Every row comes from one small tree of marks. The marks that hang from a mark follow it in brackets, in alphabetical order. Every link used is in the known rows. Which tree was each row made from?
In the rows, 128 means zero.
Known rows:
K(F Z): [129 101 158 114 185 156 124 142 145 121 124  95 159 176 118 145  66 103
 125 127 139 142 128 146 143 124 139 151  76 103  92 130 124 128 114 111
  99 183]
H(B): [125 123 120 147 164 165  98 131 107 108 142 128 135 129 155 169  99  75
 134 134 127 132 115 174 141 127 140 121 108 121 104 152 123 133 123 109
  94 144]
D(W(F Z(K T))): [150 106 129  96 177 166 104 134 126 106 159 130 157 122  95 133  95 137
 130 149 185 105  93 195 132 114 128 151  68  87  85 135 117 128 123 111
  81 148]
T(N(K(F Z))): [146  94 129 108 161 159 139 125 127 155 151  98 134 155 110 181  77  92
 159 134 151 185  97 153 152  98 121 191  78  92  67 135 118 113 115 136
  70 179]
G(K): [102 133 131 135 146 182 102 118 117 112 129 108 130 153 142 154 122  73
 152 113 111 111 115 178 153 147 126 130 120 121  95 139 134 156 130  98
  82 186]
D(W): [ 91 135 152 114 145 171 106 132 127  63 141 131 154 127 148 133  98  99
 116 125 142 129 130 164 145 106 144 142 117 130 110 160 129 146 128 123
  76 180]
G(S): [107 128 140 137 165 173 104 131 157  84 125  97 144 136 130 128  97 107
 129 113 135 115 123 152 133 119 104 144  98 114 105 142 130 152 125 108
 108 160]
Q(T(N(K))): [113  93  93 129 119 162 134 100 125 142 143 122 119 120 112 174 126  66
 156 136 147 176  98 179 138 103 110 174  98  98  86 164 107 140 115 130
  51 179]
S(G(K(Z)) H(B)): [134 177 150 126 164 154  99 138  69 162 116  99 126 146 127 188 112  87
 165 140 120 117 105 188 173 125 125 106 118  80 124 147 135 110 149  81
  68 177]
K(Z): [125 130 139 102 164 146 117 138 134 112 115  99 156 146 131 159  85  99
 130 130 138 134 117 165 155 110 122 146  93 108  82 149 127 141 124 120
 103 172]
F(T(N) W(Z)): [116  97 132 100 177 162 145 101 140 114 123 164 138 126 133 186  95  74
 133 146 156 137 118 149 153  99  80 144 108 108  57 179 152 127  93 146
 120 178]
Q(M T): [ 89  99 113 124 161 161 112 115 142 115 104 120 137 137 128 132 121  95
 118 148 142 130 140 175 125 143 133 119  75 129 139 188  93 163 115 101
  68 191]
D(W(Z)): [111 148 138  92 155 164  94 139 136  79 125 131 155 121 137 152  96 108
 129 140 168 118 122 174 136 100 145 147 101 124  99 147 119 147 124 115
  85 189]
M(H(B)): [132 119 112 147 162 160 118 135 107 113 155 121 146 143 142 177  88  50
 128 135 146 143 109 171 124 115 137  94 112 118 115 144 115 112 127 111
  97 151]
S(G K(Z)): [129 155 154  88 140 120 119 139  89 113 127 102 144 144 101 173 106 120
 152 135 146 139 124 200 124  94 124 166 117  59  95 130 144 147 137  90
  73 190]
S(G H K(F Z)): [137 138 182  83 169 131 119 140 108 140 121  85 127 182  80 148  91 132
 166 146 148 157 152 171 122 113 123 143  91  41 124 123 135 126 141  82
  50 195]
B(G(S(K)) H): [ 71  94 160 129 161 159 147 143 116  77 132  96 157 146 126 125  93 101
 133 140 174 128  85 178 120 112  92 150 105  92 102 121 128 144 143  76
  56 191]
N(K): [114 127 117 117 130 179  97 119 117 109 151 103 127 136 123 172 113  74
 157 114 132 148 122 178 123 109 142 161 107 112  89 144 116 148 129 125
  79 155]
N(K(F)): [118  98 136 129 153 188 100 125 129 120 161  98 128 164 109 158  98  83
 151 114 130 156 131 160 112 122 153 162  89 105  97 130 114 133 119 118
  69 165]
W(F Z): [144 103 124  96 188 145  76 122 138 108 111 130 132 154 112 157 111 123
 152 165 155 116 104 196 136 133 119 150  84  96  77 132 112 152 133 119
 118 158]
S(G(K(Z)) H): [125 169 163 102 150 150  96 130  95 149 105  84 132 164 109 170 115 103
 168 133 120 121 126 185 168 127 113 116 116  75 118 137 142 130 152  89
  60 198]
H(B(G(K(F(T))))): [ 79  67 162 197 185 198 130 124  77 137 169 143 151 168 137 184 105  46
 120 135 111 111 106 166 127 143 152  93 120 130  96 154 117  99 105  71
  77 183]
Z(K(F)): [141  94 159 130 162 189 116 142 136 121 158 100 152 167 113 143  86 116
 120 111 118 136 152 146 108 131 139 136  86  82 104 122 140 121 126 102
  74 160]
N(K(F(T))): [100  77 143 140 157 200 114 100 129 127 170 114 134 167 105 172 103  68
 152 118 121 147 153 143 106 114 144 152  99 114  84 154 127 120  97 121
  87 162]
S(K): [114 132 132 107 146 152 115 119 113  92 138 116 121 141 126 148 113 103
 150 126 139 142 128 183 119 120 124 153 114  91  91 139 130 162 127 101
  78 168]
S(G H K(Z)): [136 165 161  71 146 123 111 136  95 128 113  89 127 153  94 163 108 127
 169 146 147 149 139 193 134  99 110 142 109  48 113 140 140 138 150  88
  54 181]
K(F(W) Z): [111 108 177 111 198 161 146 159 136 103 118 112 155 166 130 132  52  94
 100 105 150 136 115 132 150 118 117 151  75  93  87 156 134 126 106 133
 114 172]
D(W(F(T) Z)): [100  96 147  97 187 163  97 107 130  85 130 164 154 135 120 160 110 114
 132 165 162 102 121 173 139 105 119 148 106 118  72 179 122 134 106 128
 120 167]
S(H): [119 131 139 105 157 168  91 115 141 109 118 100 126 155 129 142 107  96
 155 136 122 141 150 163 146 135 118 110  99 104 118 153 129 145 142 116
  71 155]
W(D F(T(N)) Z): [133  63 117  76 189 151  98  65 153 118 137 165 109 146 119 191 133  98
 170 189 140 115  95 165 147 109  84 160 117  75  39 171 139 129 101 149
 135 157]
H(B(G)): [104 103 136 159 158 158 107 148  85  99 151 140 151 132 152 181  96  70
 113 152 134 130  90 194 129 119 153 104 118 122 105 149 106 124 136  91
  76 154]
K(F): [117  90 152 134 173 173 102 128 147 108 142 112 145 173 121 134  85  95
 133 125 121 142 145 153 123 142 144 136  90 112 111 126 125 140 120 108
  82 181]
K(F Z(T)): [134  79 142 126 192 155 131 128 150 135 143  92 159 167  95 127  58  94
 131 130 153 143 115 159 145 131 143 138  53 109 101 118 116 131  99 109
  82 179]

Which tree is each row?
[135  84 123 125 149 175 120 108 131 138 167 110 121 155 112 174  96  82
 166 132 138 186 115 162 131 114 126 175  97 101  84 127 123 125 121 131
  57 177]
T(N(K(F)))
[117 126 123 104 165 166 103 124 141  91 138 127 155 112 117 134  88  96
 134 143 183 119 108 186 140 108 148 137  78 128 107 133 115 145 105 111
  72 189]
D(W(Z(T)))
[108 100 164 169 190 166 135 166  74 144 145 113 152 165 138 175  79  68
 116 135 135 119  64 175 155 134 152 118  98 112  95 135 100 103 121  69
  74 187]
H(B(G(K(F Z))))
[115 136 179 126 177 172 104 146 108 123 118 127 133 168 105 156 104  91
 142 116 139 103 118 178 133 135 133 138 102  79 108 114 147 135 123  87
  87 221]
S(G(K(F(W(Z)))))
[113 161 140 157 183 196  98 132 111 126 122  92 112 135 147 143 109  83
 159 113 127 102 102 157 164 148  92 108 112 109 130 159 119 125 134  85
  88 143]
G(K S(H(B)))
[152  65 129 124 186 146 150 113 152 157 150 108 153 158 101 141  57  93
 144 149 160 174  98 160 163 124 117 153  58 104  85 116 124 122 101 127
  71 191]
K(F Z(T(N)))
[ 91 120 136 173 156 174 109 143  64 115 154 132 139 137 155 182 114  54
 127 133 124 108  72 201 148 137 147 102 131 127 100 144 110 129 137  75
  69 172]
H(B(G(K)))
[ 84 104 182 162 185 197 112 146 127 119 129  82 136 180 110 120  98  95
 138 121 130 115 109 150 137 151 108 104  97 100 136 126 109 123 140  68
  56 191]
B(G(K(F) S(H)))
[122 172 146 140 196 181 116 148 111 144 106  77 126 133 142 152  90  91
 149 114 143 101  82 150 183 130  84 121  97 100 113 166 119 112 126  88
 103 145]
G(K(Z) S(H(B)))
[110 142 150 139 175 160 119 154  67 149 122 102 138 144 146 186  94  67
 138 146 140 120  71 187 176 126 124  91 111 105 103 160 104 105 142  81
  64 163]
S(H(B(G(K(Z)))))
[ 88  92 168 117 184 184 153 129 119 125 147 120 148 158 111 172  70  61
 122  94 145 142 122 124 133  93 118 168  87 100  59 187 135 107  86 145
 117 156]
N(K(F(T W) Z))
[100  99 163 172 188 165 137 162  94  96 161 116 139 142 122 143  80 102
 116 132 158 131  87 172 100 117 126 140  96  89 114 128 102 118 119  59
  73 158]
H(B(G(S(K(F)))))
[102 117 128 174 155 168 126 148  58 120 165 120 149 152 144 190 102  30
 122 137 142 122  71 196 130 126 145  73 133 125 114 134 103 108 136  78
  71 178]
M(H(B(G(K))))
[ 73 111 168 140 177 169 153 155 117 116 106  76 175 154 137 139  81  84
 129 128 161  98  52 169 174 121  85 141  96 112  88 127 127 124 139  79
  76 213]
B(G(K(Z) S) H)
[ 87  82 158 156 175 203 121  95 128 131 145 121 137 182 124 152 108  65
 147 112  99 114 149 142 134 154 132 121 112 126  91 149 140 127  96  93
  92 196]
G(K(F(T)))
[124 128 176 131 165 160 113 142 103 146 127  93 149 183 103 160  98  98
 147 124 116 117 120 174 149 133 143 142 102  83 108 114 143 125 131  78
  72 222]
S(G(K(F Z)))
[142 104 150 112 175 189 122 149 142 114 164 114 171 131  95 127  71 119
 116 129 178 120 129 160 114 113 156 141  60  96 111 116 124 116 106  95
  54 181]
D(W(Z(K(F) T)))
[124 161 146 145 155 171  81 123  72 144 135 114 114 147 134 179 130  78
 174 138 107 117 121 197 154 144 133  92 131  92 142 143 139 121 153  77
  55 171]
S(G(K) H(B))
[117  82  92 123 158 146 150 102 141 140 120 128 139 140 118 155 108  73
 124 169 168 177 119 170 127 124 106 105  80 121 138 178  94 133 118 123
  57 210]
Q(M(H) T(N))
[ 94 115 119 166 175 174 122 145  59 126 148 125 146 148 146 187 107  43
 117 158 151 123  77 202 128 139 151  58 116 145 139 156  85 112 141  76
  63 191]
Q(M(H(B(G(K)))))
[123 115 161  98 174 165 114 123 131 116 135  96 111 178 106 124  97 114
 164 132 142 162 158 156 114 139 124 133  91  73 125 135 123 139 130  90
  51 172]
S(H K(F))
[123  86 143 121 205 173 123 134 155 110 132 123 142 152 100 121  63  85
 125 123 175 126 114 162 129 132 134 130  47 104 103 121 121 139  93 117
  97 180]
K(F(W(Z(T))))
[116  85 161 124 204 161 149 146 140 117 134 109 157 160 107 116  41  82
 107 106 163 140 104 147 152 125 123 139  54 103  93 138 128 126  94 131
  99 169]
K(F(W) Z(T))
[110  82 144  97 206 180 113 119 168  97 142 129 121 154 111 122  79  71
 132 123 162 103 101 149 123 129 138 138  68  78  93 131 128 138  83 130
 112 168]
K(F(W(D Z(T))))
[ 99 115 147 175 170 168 111 159 105  91 149 121 156 120 144 161  91  85
 106 135 145 112  81 178 131 113 124 118 109 118 111 146 103 120 129  86
  96 146]
H(B(G(S)))
[145  74 141 141 167 188 122 130 142 136 175  98 153 161  92 125  79 101
 128 111 133 136 144 160 110 141 145 125  64  88 110 108 133 120 112  96
  59 160]
Z(K(F) T)
[109 115 153  79 172 196 124 118 138  95 140 146 132 128 129 182 112  83
 114 110 131  79 131 131 109  91 102 138 119  56  52 187 164 115  87 137
 136 138]
F(T W(D Z(K)))
[134 172 145 108 192 151 131 153 109 122 113  84 121 125 127 149  82 119
 150 128 169 131  99 155 151 102  80 146  92  67 109 168 114 119 124  89
  95 129]
G(S(H(B) K(Z)))
[123  74 164 141 170 199 130 117 137 130 165 121 161 171 105 160  94  97
 117 113 108 129 176 131 102 126 129 126  99  94  88 150 153 105 102 106
  86 159]
Z(K(F(T)))
[118  53 143 141 173 173 138  84 149 132 155 143 145 169 118 167  93  80
 144 149 117 165 149 135 136 126 110 137 104 117  80 149 147 118  98 126
  87 190]
K(F(T(N)))
[113  65 103 129 161 174 135 102 135 157 138 119 115 144 103 153 112  85
 146 154 154 183 120 165 125 130 130 163  61 116 123 168  88 137 108 119
  39 201]
Q(M T(N(K(F))))
[ 64  87 152 144 151 176 131 128  97 105 130 107 157 163 148 151 109  58
 140 142 138 113  80 191 156 144 124 114 117 126  99 120 134 138 149  82
  43 217]
B(G(K) H)
[109  83  99 121 159 148 131  98 142 133 109 136 129 126 130 147 121  94
 130 167 149 163 122 176 146 134 106 133  79 126 122 184 104 156 117 116
  55 203]
Q(M T(N))
[ 98  95 107 124 162 158 128 123 140 121 115 114 149 151 115 136 103  71
 113 155 162 145 136 170 107 131 133  91  76 126 150 179  88 144 117 105
  70 197]
Q(M(H) T)
[112  70 169 117 198 162 175 115 136 131 132 144 154 158 125 166  57  75
 114 125 144 159 120 115 165 101  81 155  91  99  56 181 154 104  85 152
 117 179]
K(F(T(N) W) Z)
